Each row was made from one small tree. Brackets hold a mark, then the marks that hang from it, in the order of their numbers. Every link used is in the known rows. Write each row's tree.
Known rows:
{J406 {J847 {J395 J177 J482} J492}}: [-66  56  22  42  -7 -11  25  12 -15  -4 -16  -9 -54   0  17   1  27 -13
  -8  19  16  42  24  18 -11]
{J482 {J395 J744} {J492 {J847 J406}}}: [-16  21 -23  16   0  -1 -45  34  44 -25 -25 -22  13  34  -9  35   8  38
   5  -4  -2 -32  29  -7  -9]
{J395 {J177 J492} J847}: [-19   4  23  13  -7  -6   5  -2  10   3 -17  21 -20  18  20  38  23   7
   7  20  35  25  28  -7 -29]
{J406 {J847 {J395 J744}}}: [-48  -6   5  22  -6   3  -9  19  -2 -13 -18 -15 -16   1   6  11 -10 -12
  28   8 -10 -28 -14  -1 -10]
{J744 J173 {J492 J177 J482}}: [ -3 -18  59  25  -3 -12  53 -11  -5 -17  25  23 -16  26 -38  21 -21 -28
  -8  14  -9 -15  -8  49  -7]
{J492 J482}: [ -9  18  24  26  -1   4  17 -16  -2 -17   1  23 -13  16 -31   5 -13   8
  10   7  -3   9  -2   4  -6]
{J482 {J395 J177} {J492 J847}}: [-12  42  -2   1  -7  -9 -34  17  44  -8 -34   2  -2  19 -23  47  25  15
   0  23   2   9  37  -9 -17]
{J173 {J744 J492}}: [-21  -6  18  -8  -4 -24  -2   7  16 -41   1  19   7  17  -7  19   5  -2
  -5  -8   8 -10  10  43 -34]
{J173 {J744 {J492 J177 {J482 J395} J847}}}: [-28  30  32  15  -3 -35  -2 -17  26 -26  44  31  26  33 -56  25 -29  -9
 -10  19 -11 -49  12   7   3]
{J395 {J177 {J492 J847}} J482 J744}: [-27  24 -14  49 -21 -11  -5  -1  -8  -1 -26  10 -27  22  -6  -6   8  16
  -5 -39  33  22  26  19 -39]
{J847 {J395 J482 J744} J406 {J492 J177}}: [-49  47  24  59  10 -22  17  17 -16 -23  29 -11 -24  28  28 -14  -7 -14
 -22  -1   0 -12   8  34   6]
{J395 J177}: [ -8  18  26   2 -11 -10  -6  -8  10 -15  -8  19  -4  14  -4  17  17  -7
  -3   8  11  27   9   8 -20]
{J847 {J395 J482} J406 J492}: [-36  60   5  49  10  -1  31  21   2 -35   9 -16 -39  29  29  -8  13  10
 -23  -4  17  32  20  22  -5]
{J406 {J847 {J492 J177 J482 {J744 J173}}}}: [-25   4  45  37 -23 -18   2  -4 -21   1 -26  19 -52 -10 -27  31  15 -42
  16  23 -20  -6   4  25  22]
{J406 {J847 J395 {J492 J177 J482 J744}}}: [-51  47  49  43  -6 -19   2  -2 -16   1  -1  11 -28 -10   1  21   1 -36
  23  43 -20 -15 -11   4  23]
{J177 J395 J492}: [ -1   3   5  14 -19   1   7  21  -5 -11 -13  -3 -19  -1  -9  30  10   0
   2  37   2  -7  25  25  -7]
{J482 {J492 J177 {J744 J173}}}: [  8  -8  22   6 -13  -7 -19  19  23 -21 -49  13 -31  -9 -14  55  30 -33
   5  17 -21 -12   8  45   0]
{J177 J395 {J492 J482 {J847 J406}}}: [  3  37 -12  35 -16  17  10  -8  12 -14  18 -15   6  40 -21  12  -7  19
   5  14  22 -10  21  -6   9]
{J173 {J744 {J492 J847}}}: [-18   8 -17 -12  -4 -18 -22  -3  18 -38   5  19  22  28  -5  19   3   0
   1 -25  19 -11  15  22 -37]
{J847 J492}: [-16  15   8  15   0 -15  -6  15 -20  -9 -14  15 -28   7  13  22  18  -4
   5   9   4  26  19  22 -17]
{J406 J847}: [-25  -3   8  -1 -17   6  -8   6  -5  -1 -19  -3  -6 -12  -3  31  12   1
  17  10  10   4   7  -8 -10]
{J482 {J492 {J744 J173}}}: [ 11 -13  -2   8 -11   4 -21  33  32 -37 -78   5 -45  -3 -11  47  39  -9
  11  -3 -16  10  16  43 -16]
{J744 J173 {J492 J177 J847}}: [  4 -19   6  -3  -8 -10  16  -3  -2 -15  20  15   9  24 -13  37  -9 -35
  -2  -7   9 -18   3  30 -21]
{J177 {J395 J482 {J744 J173 J492} {J847 J406}}}: [-26  -3   6  33   1   4  36  19 -11 -55   5 -19 -38  38   9  -3   5  17
 -23 -12  -9 -33  33  49  -8]
{J744 J173}: [ 13 -26   1   5 -10   6  10  11  10 -30 -25  13 -35  17 -22  28   7 -16
   0  -6  -1  12   7  22 -14]

Which tree is each row?
[-27  41 -10  35   2  -1 -22   5   8  -9   4 -19  10  20   3  10   6  13
 -10 -21  14 -19  23  19  -7]  {J395 {J482 {J492 J177 {J847 J406}}} J744}
[-42  26  15  34   1 -10   0 -11 -15 -17 -14  22 -34  19   7  -8  12  18
  -4 -13   5  10  25   4 -25]  {J395 J177 J482 J744 J847}
[ 21   9  -9   2 -16  -2 -28  -9  25 -38  -2   8  10  24  -2  30  14 -31
   1 -24   8 -16   3  -4  11]  {J492 J177 {J744 J173} {J847 J406}}
[ -7  51 -38  34 -26   7 -11  13 -11 -25 -34  -2 -30 -10 -10  13  20  17
  -1  -6   5   2  35  17  -4]  {J177 {J395 J482} {J492 J744 J847}}
[ -1  24  -9  39 -11  17  13  -9  20 -11  11  -1   8  43 -11  14  -6  27
  10 -15  46  12  13 -15 -10]  {J177 {J492 J482 {J847 J406}}}
[  0  -5 -14  44  -6  -4  -7   3  17 -32 -22  17 -34  45 -67   9 -28   6
  12 -16 -28 -33   7  -7   2]  {J492 {J482 {J395 {J744 J173}}} J847}
[-19 -47  11  10   6  -9  16  19  -7 -33 -17  12 -32  32   9  24  -3   2
  11 -19  -7 -26  12  36 -36]  {J395 {J744 J173 J492} J847}
[-21  15  36  66   3 -14  25   6  20 -36  -4   0 -53  69  -5 -17   0 -22
  -5   2  -3  11   1  36  -3]  {J847 {J395 J177 {J744 J173}} J406 {J492 J482}}
[ 13   2 -10  19 -36 -15 -21  23  44 -26 -59  19 -38  21 -32  44  29  -3
   1  -7   7  10  31   1 -13]  {J482 {J395 {J177 {J492 {J744 J173} J847}}}}
[ 21  35   5  23 -20   4 -10 -22  14 -40  16   3  -1  29 -36  13  -1 -32
   0  12 -21 -36   4   1  39]  {J492 {J177 J395} J482 {J744 J173} {J847 J406}}
[ -8  43  13  32  -8  -3 -17 -26  -9 -17  50  -4  29  39 -28  -6 -31 -10
   5  19 -17 -59   1  -7  27]  {J492 {J177 {J395 J744}} J482 {J847 J406}}
[-26  12  59  14   1 -33  18 -24   8 -25  40  35  15  22 -33  13 -21 -22
 -12  18  -5 -30  -3  42  -8]  {J173 {J744 {J492 J177 J482}}}
[-29   4  44  11  -8 -35  -1  22  11 -25  -5  13  -1  23 -15  15   0  18
 -11   7 -14 -22  15  32 -27]  {J482 {J395 J177 {J744 J492}}}
[-40  52   1  22   5 -16  18  -9  30 -49  56  -8  29  42   9  -3 -12 -16
 -30 -19  29 -26  10  25 -10]  {J173 {J744 {J492 J177 {J847 {J395 J482} J406}}}}
[-42  21  -5  51 -15   0  16  33  -8 -33 -58  -9 -88 -10   7   9  31 -22
   2  -8  -9  22  16  35   1]  {J406 {J847 {J395 J482} {J492 {J744 J173}}}}
[ 12 -11  23   5 -19 -13 -13   0   6 -31 -22  27 -24  -4 -17  34  13 -42
   1   3 -21 -11  -5  24   4]  {J492 J177 {J744 J173}}
[-15  27 -13  49  -1  14  25  -1  15  -7  -1   5 -15  38 -15  13 -24   3
  20   5  22   2  -5 -12 -15]  {J177 {J492 J482 {J847 J395}}}
[ -3   7   7  42 -11 -14  -5  -6  24 -25 -20  23 -32  53 -66   5 -17  -4
   2  -8 -21 -17  13  -3  -4]  {J492 {J482 {J395 J177 {J744 J173}}} J847}
[-48  44  26  44  -6  -6   1  11 -10 -14 -29   5 -45  -3   3  13  11 -11
  29  24 -17   5  -4   4  11]  {J406 {J847 J395 {J492 J482 J744}}}
[-44  38  20  36  10  -1  -8   6  21 -23 -24 -13 -25  32  25   7  34  37
 -12  -9  20  13  41  15 -23]  {J395 J177 {J482 J492} J744 {J847 J406}}
[ 14  10 -10  48 -27   7   0  18  51 -41 -33   1 -27  42 -44  29   6  22
   3 -17  10  -5  20 -13  10]  {J177 {J492 {J482 J395} {J744 J173} {J847 J406}}}
[-19  47  46  33  -4 -22  12 -12 -38   0  34  17 -23   7 -25  16  -9 -32
  -4  67 -32 -20  16  28  28]  {J847 {J492 {J177 J395} J482}}
[ -4 -19  20  47  -6  -9  14  14  17 -34 -25  19 -50  36 -71   9 -23   4
   1   0 -39 -33   4  13   6]  {J492 {J482 {J395 {J744 J173}}}}
[-24  17  30  21  -7 -32 -24  11 -46  -1  15   8 -20   0   1  17  -1 -35
  -1  45 -38 -44  17  41  11]  {J847 {J492 {J177 {J395 J744}}}}
[-43 -30  34  44  -3   2  48  16   0 -24 -11 -12 -38  30 -24   3 -27 -13
  21  -2 -15 -35 -21  42 -17]  {J406 {J847 {J395 {J744 J173 {J492 J482}}}}}
[  1 -31  40   1  -8 -17  33   7  -2 -21  16  16  -6  15 -12  36  -3 -32
 -13   6  -4 -16   0  52 -18]  {J744 J173 {J492 J177}}
